Each row was made from one small tree. Brackets hold a mark, then the marks that hang from it, in alphabetical order. Every link used is in the known rows. Write each row's tree.
Known rows
(zurog (riruta (zekuf tipe))): [ 0.53 -1.23  0.86 -0.69 -1.26 -1.81 -1.38 -0.46 -0.19  0.18  0.79 -1.27
 -1.61  2.18 -4.08  1.68  0.44 -1.28  1.08 -1.31 -0.22 -0.74]
(seleluz riruta (sobem (getap (tipe zekuf) zagifi))): [ 0.14 -0.20 -0.59  0.58  0.98  0.42  0.48  0.38  0.10 -3.01 -0.07  0.86
  2.02  0.00  4.45 -0.70 -0.53  1.37 -0.93  0.27 -0.79  1.46]
(bezo seleluz): [-0.13  0.79 -0.06 -0.84  0.03 -0.03  0.71 -0.70  0.17  1.54 -0.23 -0.17
 -0.79  0.07  1.13 -0.64  0.27 -0.19 -0.46 -0.62  1.39 -1.17]
(bezo (seleluz riruta sobem) zekuf): [ 0.61  1.82  0.33 -0.21  0.13 -0.32  0.68 -1.26 -0.55  1.12 -0.64  0.02
 -0.94  1.71  0.46 -1.60  0.01  0.00 -6.71 -2.05 -0.08  0.06]
(bezo (seleluz riruta sobem) (zekuf (tipe (getap zagifi)))): [-0.21  1.65  0.07  0.82 -0.52  0.62  0.23  0.19 -0.01  0.42 -0.87  1.44
  0.09  2.21 -1.45 -0.96 -0.19  1.80 -6.42 -1.46 -0.46  0.61]
(seleluz (riruta (zekuf tipe)) (sobem (getap zagifi))): [ 0.53 -1.86  0.47  0.17  0.41 -0.05 -0.60  0.78 -0.66 -2.61  0.50  0.65
 -1.05  0.20 -2.88  0.19 -0.48 -1.03 -3.49 -0.56 -2.69 -0.59]
(sobem (getap zagifi) seleluz): [-0.26 -1.62 -0.93 -0.50  2.31  2.07  1.03  0.92  0.81  1.19 -0.64  0.73
 -0.95 -3.15  1.86 -0.31 -0.06  0.54  1.98  2.51  0.33  0.20]
(bezo zekuf): [ 0.01  0.73  0.61 -0.70  0.11 -0.20  0.73 -0.67 -0.21  2.38  0.69 -1.17
 -0.58  0.87  0.33 -0.20 -0.08  0.23  0.45 -0.25  1.75 -1.01]
(bezo (seleluz riruta (sobem (getap zagifi))) (zekuf tipe)): [ 0.11  1.49 -0.49  0.49  0.55  0.91 -0.10  0.60 -0.15  0.93 -0.93  1.34
 -1.71  0.10 -0.92 -1.19 -0.16 -1.01 -6.74 -0.30 -0.53  1.23]
(zekuf (tipe getap)): [-0.44 -1.72  0.66 -0.50 -1.19  0.00  0.00  0.41  0.02 -0.59  0.64  0.26
  0.35  0.35 -0.82  0.45  0.12  0.04  1.94  0.27  1.96 -1.12]
(zekuf riruta (tipe (getap zagifi))): [-0.52 -1.19  0.43  0.17 -1.42  0.19 -0.63  0.88  0.11 -0.77  0.37  0.12
  0.29  0.50 -3.41  1.60  0.09  0.59  1.67  0.44 -0.07 -0.04]
(sobem (getap tipe) seleluz): [-0.22  0.33 -1.42 -0.56  1.01  0.77  0.51  0.51  0.63  1.03 -0.61  1.13
 -0.80 -3.93  3.19 -0.57  0.47  0.30  3.53  2.54  1.45  0.64]
(tipe getap): [-0.11 -1.94  0.66 -0.68 -0.42  0.53  0.93 -0.18  0.31 -0.45  0.37  0.04
  1.29  0.47  1.17  0.08  0.00  1.85  2.15  0.04  1.35 -1.48]
(getap (tipe zekuf) zagifi): [-0.87  1.58 -0.45  0.23  0.41 -0.36  0.46  0.00  0.38 -0.19  0.81 -0.47
  2.02  0.75  3.78  0.22 -0.49  2.42  4.01  0.28  1.12  0.39]
(seleluz sobem): [ 0.32 -1.44  0.88 -1.30  0.25 -0.61  1.01 -0.25 -0.28 -1.37  0.59 -0.08
 -0.36  1.00  1.29 -1.46 -0.42  0.03 -0.89 -1.17  1.59 -1.02]
(bezo seleluz (zekuf tipe)): [-0.43  2.71  0.04 -0.18 -0.72 -0.44 -0.32 -0.46 -0.24  3.88  0.10 -0.33
 -2.01  0.63 -1.85 -0.46  0.33 -1.80 -1.99 -0.51  2.25 -0.22]
(riruta (zekuf (tipe (getap zagifi)))): [-0.71 -1.15  0.65  0.27 -0.70  0.06 -0.37  0.74  0.10 -0.39  1.07 -0.08
  0.62  1.34 -3.45  1.25 -0.51  1.76  2.02 -0.46 -0.81 -1.80]
(sobem (getap tipe zagifi) seleluz): [-0.71  0.69 -1.82 -0.12  1.61  1.29  0.58  1.12  1.04  0.91 -0.67  1.52
 -0.50 -3.75  3.43 -0.30  0.06  2.23  3.66  2.83  0.62  0.93]
(bezo seleluz (zekuf riruta tipe)): [-0.27  2.74  0.16  0.00 -1.53 -0.93 -1.10 -0.50 -0.61  3.95 -0.13 -0.92
 -2.40  0.60 -4.56  0.38  0.66 -3.22 -2.26 -0.65  0.87  0.44]
(zagifi (getap (tipe zekuf))): [-0.60  2.87 -0.09  0.11 -0.08  0.16 -0.19 -0.31  0.40 -0.16 -0.29 -0.50
  2.01  0.00  3.96  0.38 -0.37 -0.72  4.00  0.45  3.39  0.06]

Which tree is each row?
[-0.78 -1.30  0.27 -0.09 -0.65  0.55  0.16  0.95  0.38 -0.77  0.48  0.72
  0.62  0.58 -0.68  0.82 -0.24  1.94  1.92  0.48  1.16 -0.66]	(zekuf (tipe (getap zagifi)))
[ 0.90 -0.41 -0.13  0.07  0.06 -0.78 -0.07 -0.17 -0.54 -2.49  0.21  0.67
  0.08 -0.43  0.64 -0.41 -0.04  0.51 -1.61 -0.84 -2.19 -0.72]	(seleluz (riruta zekuf) (sobem (getap tipe)))
[ 1.07 -2.14 -0.08 -0.09  1.41  0.70  0.03 -0.38 -0.32  0.34 -0.47 -0.25
 -1.25 -2.61 -1.07  0.55  0.32 -1.49 -0.40  1.03 -2.57 -0.71]	(sobem getap (seleluz (riruta zekuf)))
[-0.23 -1.70  1.07 -0.04 -1.30 -0.59 -0.47  0.11 -0.38 -0.19  0.98 -0.59
  0.27  1.11 -3.65  0.95 -0.06 -0.12  1.95 -0.62  0.00 -2.12]	(riruta (zekuf (tipe getap)))
[-0.25  0.02 -0.58  0.62  0.42  0.17  0.12  0.85  0.27 -1.49  0.09 -0.02
  1.68 -0.11  1.64 -0.70 -0.46 -0.12  1.29  0.36 -0.40  1.81]	(seleluz (sobem (getap (tipe (zekuf riruta)) zagifi)))
[-0.01 -1.77  0.54  0.25 -1.06 -0.43 -0.96  0.37  0.62 -0.47  0.22 -0.32
  0.46  2.75 -3.83  2.06 -0.03  2.35  1.68 -0.97 -1.07 -0.60]	(zurog (riruta (zekuf (tipe (getap zagifi)))))
[-0.61  0.50 -1.49  0.87  1.16  0.97 -0.10  0.74  0.75  1.19 -0.71 -0.20
  0.80 -2.72  1.41  0.38  0.15 -0.34  4.08  2.55 -0.51  2.37]	(sobem (getap (tipe (zekuf riruta)) zagifi) seleluz)
[-0.35 -1.73  0.64  0.66 -0.32  0.79  0.41  0.02  0.42 -0.41  0.22 -1.30
  2.91  1.62 -0.54  0.93 -0.28  1.19  2.64 -0.02 -0.58  0.32]	(tipe (getap zagifi) (zekuf riruta))
[ 0.31 -1.36 -0.41  0.37  1.14  0.72 -0.80  0.70 -0.19  0.02 -0.17  0.46
 -2.01 -2.47 -2.88  1.13  0.14 -1.36 -0.67  1.74 -2.79 -0.06]	(sobem (getap zagifi) (seleluz (riruta (zekuf tipe))))
[-0.33  2.74  0.11  0.34 -0.88 -0.20 -0.93 -0.42  0.21 -0.14 -0.56 -1.16
  1.66 -0.01  1.10  1.27 -0.01 -2.06  3.74  0.36  2.03  0.73]	(zagifi (getap (tipe (zekuf riruta))))
[-0.16  1.09  0.07  0.23 -1.04 -1.32 -0.41 -0.69 -0.28  0.14  0.61 -1.51
  1.38  0.46  0.84  0.70  0.29 -0.86  3.67 -0.06  0.61  0.66]	(getap (tipe (zekuf riruta)))
[ 1.11 -1.52  1.40 -0.61 -0.02 -1.21  0.16 -0.99 -1.07 -2.38  0.76 -0.67
 -0.41  1.76 -1.38 -0.32 -0.41 -0.02 -3.16 -2.22 -2.21 -1.75]	(seleluz (riruta zekuf) sobem)
[ 0.42 -2.33  0.91 -0.03 -1.73 -0.86 -1.04 -0.13  0.26 -0.24  0.32 -0.68
  0.18  2.62 -3.95  1.76  0.48  0.44  1.60 -1.23 -0.40 -0.87]	(zurog (riruta (zekuf (tipe getap))))
[ 0.48  2.19  0.50 -0.07 -0.69 -0.81 -0.29 -0.68 -0.88  1.10 -0.44  0.31
 -2.00  1.65 -1.62 -1.28  0.11 -1.73 -6.95 -1.76  0.49  0.52]	(bezo (seleluz riruta sobem) (zekuf tipe))
[ 0.85 -2.27 -0.46 -0.57  1.35  1.31  0.52 -0.11 -0.01 -0.15 -0.83  0.49
 -1.27 -3.36  1.78 -0.08  0.54 -1.28 -0.54  2.00 -0.63  0.37]	(sobem getap (seleluz riruta))
[-0.67  1.57 -0.26  0.56 -0.50 -0.74 -0.21 -0.09  0.14 -0.09  0.46 -1.08
  1.60  0.72  0.98  1.00 -0.16  1.05  3.70  0.27 -0.13  0.99]	(getap (tipe (zekuf riruta)) zagifi)
[ 0.13  0.57 -1.36  0.62  1.33  0.59 -0.22  0.31  0.26 -0.03 -0.65  0.79
 -0.56 -2.94  0.74  0.79  0.14  1.99  1.27  1.69 -3.11  0.29]	(sobem (getap tipe zagifi) (seleluz (riruta zekuf)))
[-0.47 -0.01 -0.73  0.42  1.24  0.55  0.84  0.81  0.56 -1.49  0.30  0.61
  2.01 -0.05  4.30 -1.62 -0.84  1.22  1.56  0.45  1.03  1.02]	(seleluz (sobem (getap (tipe zekuf) zagifi)))
[ 0.57 -0.75  0.52 -0.15 -0.17 -1.02 -0.97 -0.53 -0.95  0.25  0.24 -0.55
 -2.32 -0.87 -3.50  1.19  0.44 -2.20 -0.86  0.17 -1.77 -0.74]	(sobem (seleluz (riruta (zekuf tipe))))
[ 0.89  0.13  0.70 -0.25  0.01 -0.94  0.11 -1.28 -0.73 -0.75 -0.14 -0.26
 -0.78  1.74 -1.47 -0.96 -0.09 -0.32 -5.35 -2.84 -2.31 -1.50]	(bezo (seleluz (riruta zekuf) sobem))
[ 0.01  1.91  0.29 -0.50  0.33 -0.22  1.02 -0.73 -0.15  2.52 -0.29 -0.12
 -1.03  1.71  0.31 -2.35 -0.21 -0.03 -4.31 -1.92  1.73 -0.26]	(bezo (seleluz sobem) zekuf)
[-0.02 -0.47 -0.23 -0.01  0.52 -0.03  0.71  0.29  0.18 -1.39  0.33  0.17
  1.75 -0.21  4.01 -1.86 -0.47 -0.59  1.50  0.12  1.78  0.88]	(seleluz (sobem (getap (tipe zekuf))))
[ 0.61 -0.36 -0.41 -0.41  0.08 -0.09  0.25  0.07 -0.16 -2.98 -0.20  1.41
  0.16 -1.30  3.42 -0.93  0.19  0.60 -1.61  0.14 -0.14  0.40]	(seleluz riruta (sobem (getap tipe)))
[ 0.21  2.59  0.11 -0.02 -0.96 -0.60 -0.70 -0.93 -0.68  2.45 -0.39 -0.16
 -1.98  0.74 -1.71  0.24  0.59 -1.84 -4.42 -0.64  0.49  0.04]	(bezo (seleluz riruta) (zekuf tipe))
[-0.03  1.14 -0.72  0.61 -0.17 -0.11  0.03 -0.09  0.18  0.32 -0.69  0.02
  0.93 -0.31  1.39 -1.71  0.29 -2.31 -0.91 -0.41  0.24  1.82]	(bezo (seleluz (sobem (getap (tipe (zekuf riruta))))))
[ 0.10 -2.25  1.08  0.28 -0.91  0.23  0.33 -0.53  0.04 -0.25  0.25 -1.73
  2.60  1.39 -0.78  0.74  0.14 -0.76  2.58 -0.42  0.15 -0.02]	(tipe getap (zekuf riruta))
[ 0.01  0.63 -1.73  0.23  1.44  1.14  0.16  0.58  0.58 -0.50 -1.03  1.67
 -0.44 -3.63  3.48  0.27  0.32  2.23  1.19  2.60 -1.15  1.23]	(sobem (getap tipe zagifi) (seleluz riruta))
